Each row comes from the steps of one walk. Every step used is in the known rows, and no mark comes twice. Write the walk behind each row, first mark first.
Known rows:
x-u-a: [-10  26 -18   2  -6 -38 -13 -20  11   0  20  18  -4 -42  75  23  39 -39
   8  11]
x-u-a-z: [ -4  24 -22   2 -43 -32 -37 -14  23  -1  34  22   1 -44  56  23  57 -29
  11  27]
v-a: [  2  25   1  -9  39 -32  27 -34   8  19  21  16 -20 -26  48  -2  -1 -45
  33  24]
u-a: [ -6  17 -22 -13 -21 -38  30 -14   4  14  33  22 -11 -14  57  12  35 -35
  17  16]
x-u: [  4  28 -13  -1  38 -34 -21 -33   7  -9 -10  13   0 -47  58  21  24 -35
   2  -5]
b-z-q-a-v: [-10  -1   2  10  32 -23  21 -33 -55 -22  38   6 -26   9  42 -22  19  -7
  21  30]
a-u: [  6  30 -12  -9  10 -27 -19 -39  -2   2  28  11 -13 -32  58  19 -12 -42
  26  19]
z-q: [  4  11 -18   2  62 -27   5 -34 -38  -9  25  12 -15   3  36 -19  31 -18
   4  -2]
q-a-x-u: [-17   9   4  18  52 -46 -45 -36  -2 -13   5   8 -17   6  78  28 -43 -52
  43  41]
a-q: [ 20  46 -25 -20   8 -28   4 -25  -5   3  -6  18  -1  16  15   1  29 -21
  29  19]
q-a-v-z-b: [  4  37  17   7  -3 -16  15 -44 -41  -3  43  16  -8 -23  15   2 -36 -19
  30  29]
b-z: [  5  -1 -11 -14  22 -26  47 -16 -21 -10  -2  14 -17 -16  51   4  43 -24
  10  -3]
u-a-z-b: [  6  12 -27 -20 -69 -26  26  -1   5   8  49  26   1 -50  21  13  51 -21
  37  21]
q-z-v-a: [ -4  22  19   1  23 -27  51 -36 -13 -17  31 -10 -28 -19  27 -26  10 -34
  17   5]
u-a-q: [  4  42 -30 -17 -40 -35  15  -9   2  12  27  23  -4  17  37   5  43 -26
  35  34]
u-a-z: [  2  15 -27 -12 -62 -31   3  -8  15  13  48  26  -6 -16  35  11  57 -23
  20  33]
b-z-q: [ -1  -8 -13   0  52 -21  34 -19 -52 -22  23   9 -23   4  48 -20  53 -12
   3  -5]
z-v-a-x-u: [-15  28  15  30  41 -35  -8  -4   4   4  54  -2 -26 -33  40   6 -37 -61
  24  27]
x-u-a-v: [-11  41 -16   4 -35 -32 -18 -23  15   7  45  18  -1 -72  43  21  22 -33
  12  16]
q-z-v-a-x-u: [-18  20  24  19  39 -29   3 -32  -5 -24  43 -14 -29 -31  39 -11 -22 -53
  30   8]
v-z-b: [ 15  30   3  -2  19 -10  34 -26 -43  -3  32  21  -2 -32  20   3   4 -25
  10 -18]

Write each row's walk:
[ -5   5  -5  10  69 -37  -4 -44 -46 -18  18   8 -21  37  60 -19   7 -18
  17  31] | z-q-a
[ -8  48  -9   5 -33 -31  -9 -14  -3 -26  27  -1  -5 -11  40  -2  49 -25
  15  18] | x-u-a-q-z-v
[ -6  19  -2  13  39 -29  -9 -49 -42 -10  42   8 -19   8  28 -21  -8 -12
  21  36] | z-q-a-v
[ 12   8  -7 -13 -11 -31   8 -29  -9 -12   5  17  -2 -18  28  10   9 -17
  44  41] | q-a-z-b
[-18  18  18  48  78 -20 -62 -43 -60 -23  60   9 -23  46  65  -7 -30 -34
  11  30] | v-z-q-a-x-u
[ -9  14 -10  11  47 -36 -41 -25   7  -4  18  12 -10 -33  53  29 -23 -55
  30   4] | a-x-u
[ 13  19  -4 -17  -8 -20  24 -22  10  13  36  20  -8 -62  12  -1  15 -32
  52  29] | v-a-z-b
[ -3  49 -25  -3 -24 -35 -27 -15  11  -1  17  19   3 -14  56  17  45 -31
  25  27] | x-u-a-q
[  5  26   2  21  58  -9  -6 -38 -62  -8  55  15 -16  27  33 -23  22 -16
 -14  -5] | v-z-q
[ -1  35 -20 -22 -43 -30  22 -30  -5 -10  23  13 -10  21  35  -9  52 -21
  42  21] | u-a-q-z
[ 17  23 -12   3 -28 -25   7   0   0  -3  34   8  -7 -19  -3  -1  39 -17
  -6  20] | a-z-v
[-16  21   7  14  55 -35 -28 -30  17  12  36  12 -22 -37  62  16 -37 -67
  49  29] | v-a-x-u
[  9  21  -4  -8  -1 -24   2 -29  20  18  34  20 -14 -26  26  -3  23 -34
  36  42] | v-a-z
[  4  30   6   3   6 -22  54   8 -24  -5  33   2 -25   8  25 -19  30 -26
  24  32] | b-z-v-a-q
[  9   8  -4 -31  16 -23  56 -47 -23 -29  -7   3  -6 -53  20  -8  21 -23
  37 -30] | q-z-b
[-21   1   0  30  84 -39 -54 -39 -35 -24  32   4 -23  26  72  -2 -26 -38
  32  37] | z-q-a-x-u
[ 10  40   3 -27  10 -19  40 -44 -10  -9  11   7 -12 -22  12 -21  11 -29
  71  19] | v-a-q-z-b
[ -6  33 -19 -10 -53 -31  26 -19   7  22  60  21  -9 -46  22   9  19 -28
  22  21] | u-a-v
[  1  30   9   9  27 -32  42  -8  -5  10  39   2 -24 -23  29 -11  -3 -41
  11  24] | z-v-a
[  2  33 -20 -30 -49 -25  43 -23 -13 -14  23  12  -3 -10  21  -8  46 -19
  57   9] | u-a-q-z-b
[ -7  49  -1  12 -42 -14  -8 -20 -14   2  67  20   4 -83  29  17  11 -28
  15   3] | x-u-a-v-z-b
[  0  21 -23  -6 -48 -28 -18  -7  14  -6  35  22   8 -76  42  25  51 -27
  26  16] | x-u-a-z-b
[ -7  18  15  10   9 -21  37  -2 -21  -6  56  -3 -34 -28  57  -6   1 -41
  22  33] | b-z-v-a-u
[ -7  43 -16  -7 -27 -32 -21 -33   5 -21  11  10  -1 -12  54   5  51 -26
  29  16] | x-u-a-q-z
[ -3  41 -17 -15 -34 -27   0 -27  -4 -26  11   9   5 -42  42   6  46 -25
  45   5] | x-u-a-q-z-b
[  7  16   1  10 -14 -36  -2 -14  -8 -13  23   5 -13  19  28   0  13 -18
  10  54] | q-a-z-v
